Every row comes from one small tree of marks. The marks that hang from a mark follow it in brackets, in the order of their numbers. Every link used is in the known rows. Which tree was each row made from?
In the rows, 128 means zero.
Known rows:
z472[z685[z30[z35[z202] z165[z151] z718]]]: [170  94 100 133 138 145 139 148  82  99 125  59 129 126 153 150 128 132
 133  93 152 141]
z30[z35[z202] z718]: [116 131 193  49 132  56  94 118 124 113 126 127 128 152 141 135 191 123
 114 114 112 139]
z165[z30[z35 z685] z151]: [ 89 146 107 128 146 169 126 129 115  83 173 113 130  74 174  92  68 134
 130 217 126 123]
z35[z30 z202]: [144 143 139  82 170 101 155 104 169 137 108 180 142 133  97 129  97  76
  70 143 111  77]
z165[z30[z35 z685 z718[z841]] z151]: [ 85 105 139 161 132 161  86 133 141  85 163 140 100 104 187 104 104 157
 142 170 101 111]
z30[z165]: [142 158  82  99  93 144 169 132 108 166 109 130 165 154  61 110 131 114
 116 112 166 115]
z685[z30[z35 z718]]: [148 121 160 134 168  98 148 138 149  90 117 116 124 145 144 117 134 146
 126 145 135 151]
z816[z151[z165[z30[z35[z202] z685]]]]: [133 154 128 108 152 126 163 109 117  77 110 117 180 126 126 104  78 132
 124 207  93 116]
z202[z35[z30[z165[z151] z685 z718]]]: [133 133 152 106 132 132  92 124 136 139 107 190 135 156 116 169 142 106
 139 121 126 137]
z165[z30[z35[z202] z718[z841]] z151]: [ 71  87 126 120 144 153  94 134 171  73 167 150 116 127 168  68 123 131
  90 166  74  90]
z816[z151]: [155 188 102  98 118 121 180 124 172 107  59 153 179 163  87  65  97 142
  86 190 111  70]
z202[z35[z30[z165[z151] z685 z718[z841]]]]: [127 115 152 126 118 133  79 125 156 152 110 196 122 157 112 162 147 115
 134 103 109 129]
z685[z30[z35 z165[z151]]]: [136 122  84 150 137 153 175 139 151 107 157  89 154 124 119 102 121 129
 111 151 160 144]
z472[z685[z30[z35[z202] z718]]]: [177 108 134 113 157 109 136 145  79  98 103  63 119 121 156 146 113 139
 130 109 135 147]
z151[z165[z30[z35[z202] z685 z718[z841]]]]: [105  99 165 124 150 116 108 121  85  95 144 121 128 128 140 133  96 137
 154 136  92 146]
z685[z30[z165]]: [166 132  81 153 143 158 201 147 133 135 112 112 154 141  84 110 107 122
 112 132 171 127]
z718[z841]: [126 138 109 122  93 115 133 135 174 159  96 153 127 150  73  63 104 147
  86 116  98  78]
z841[z718[z30[z35 z165 z685]]]: [134 152 126 141 129 117 118 118  89 181 123 119  92  78 143 152 126 127
 168 125 129 178]
z841[z718[z30[z35 z165]]]: [124 146 108 124 132 119 129 120 115 169 119 131 102 100 126 116 125 122
 139 130 113 165]
z30[z165[z151] z685]: [139 162  87 139  87 166 151 138  95 154 131 117 148 122 100 142 120 128
 146 117 182 106]
z165[z30 z151]: [ 93 145  58 119 153 199 164 149 155  74 135 155 147 122 126  31  42 124
  81 216 111  70]
z718[z30[z35 z165[z151]]]: [105 181  86 147 101 134 152 128 163 150 143  94 130  90 133 113 140 117
 103 141 148 142]

Which tree is each row?
[128 163 182  67 123  64 106 110  83 147 150  82 129  84 143 167 154 118
 138 136 141 157]  z30[z35[z202] z685]
[130 163 142 131 148  98 114 121 106 160 111 129  81  73 154 131 104 136
 155 150 107 167]  z841[z718[z30[z35 z685]]]
[118 154 116 122  83 132 122 116  89 148 170  83 145  98 132 160 150 133
 163 126 177 154]  z30[z35 z165[z151] z685]
[111  89 171 139  76 109  63 120 116 153 170 110 109 130 152 189 222 137
 158  54 134 131]  z30[z35[z202] z165[z151] z685 z718[z841]]
[146 111 170 115 174  88 141 137 145  93 127 110 126 141 147 130 155 127
 110 134 128 146]  z685[z30[z35[z202] z718]]
[132  81 117 184 125 143 137 143 176 111 148 116 123 154 133 113 158 150
 124 104 133 130]  z685[z30[z35 z165[z151] z718[z841]]]
[130  71 128 164 132 133 129 140 173 113 158 111 125 149 137 126 179 133
 108  93 128 126]  z685[z30[z35[z202] z165[z151] z718[z841]]]
[145  76 148 153 134 112 131 132 149 135 144 107 123 147 126 147 188 129
 121  82 136 146]  z685[z30[z35[z202] z165 z718[z841]]]
[143  92 153 160 129 132 109 109 163 157 130 187 110 142 124 193 154  98
 124  69 127  72]  z35[z30[z165[z151] z685 z718[z841]] z202]
[164 120 173 124 150 110 126 102 114 163 113 176 123 138 120 223 157  82
 142  80 156 106]  z35[z30[z165 z685 z718] z202]
[138 106 124 141  76 132 118 136 140 169  97 164 125 191  78 125 176 143
 131  52 134  99]  z30[z165 z718[z841]]
[130 140 166  69 154  99  99 124 160 127  81 207 135 172 103 128 126 105
 107 141  93 133]  z202[z35[z30[z718]]]
[138 151  88 135 136 141 148 134 120 174  94 154 105 114 104 104 105 118
 128 124 117 135]  z841[z718[z30[z165]]]
[178 116 127 131 150 116 139 145  81  96  95  66 117 125 155 137  96 154
 142 117 140 150]  z472[z685[z30[z35 z718]]]
[125 160  85 221  74 159 136 141 174 196 121 118  96  85 118 134 124 140
 120  91 138  99]  z718[z30[z165[z151] z685] z841]
[141 152 141  91 130 123 112 116 116 169 108 170 145 131  94 170 125  94
 135 132 135 154]  z202[z35[z30[z165 z685]]]
[101 119 138 104 161 126 138 126  95  69 131 132 149 153 125  93  75 136
 144 168  98 150]  z151[z165[z30[z35 z718]]]
[105 107 157 142 144 124 113 124  89  94 135 124 125 132 138 123  79 151
 169 145  97 150]  z151[z165[z30[z35 z685 z718[z841]]]]
[119  99  99 153  75 159 117 147 168 140 114 170 129 193  91  98 164 147
 115  68 125  73]  z30[z165[z151] z718[z841]]
[ 77 136  82 107 148 172 141 132 149  70 167 129 144 102 153  46  67 127
  94 224 108 109]  z165[z30[z35] z151]
[141 121 115 144 139 150 148 114 175 122 108 204 136 174 105 136 114 108
 118 117 139  79]  z35[z30[z165[z151] z718]]
[123 158 130 198  71 110 114 116 146 212 140  86  91  64 136 168 160 141
 145  87 140 158]  z718[z30[z35 z165 z685] z841]
[ 95  93 147 108 153 117 119 124 113  84 141 132 139 151 123  96  94 130
 127 142  75 134]  z151[z165[z30[z35[z202] z718[z841]]]]
[ 77 109 126  93 161 152 111 134 145  57 164 144 129 125 173  77 119 118
  94 188  96 103]  z165[z30[z35[z202] z718] z151]
[132 107 183 149  68  94  73 111  92 180 143 111 104 132 137 201 209 157
 195  54 151 164]  z30[z35 z165 z685 z718[z841]]
[122 130 158 130  89 120  92 122  89 131 155 109 126 131 155 184 190 146
 185  97 172 154]  z30[z35 z165[z151] z685 z718]
[133 193 129 158  99 110 140 118 106 187 135  75 114  60 144 182 151 121
 154 121 174 178]  z718[z30[z35 z165 z685]]
[196 111  89 152 135 156 164 157  70 120  81  80 129 144 122 145  98 142
 146  86 166 131]  z472[z685[z30[z165 z718]]]
[ 97 137 124  70 159 129 137 117 110 106 157 115 142  94 141  90 102 104
  98 194 111 136]  z165[z30[z35[z202]]]
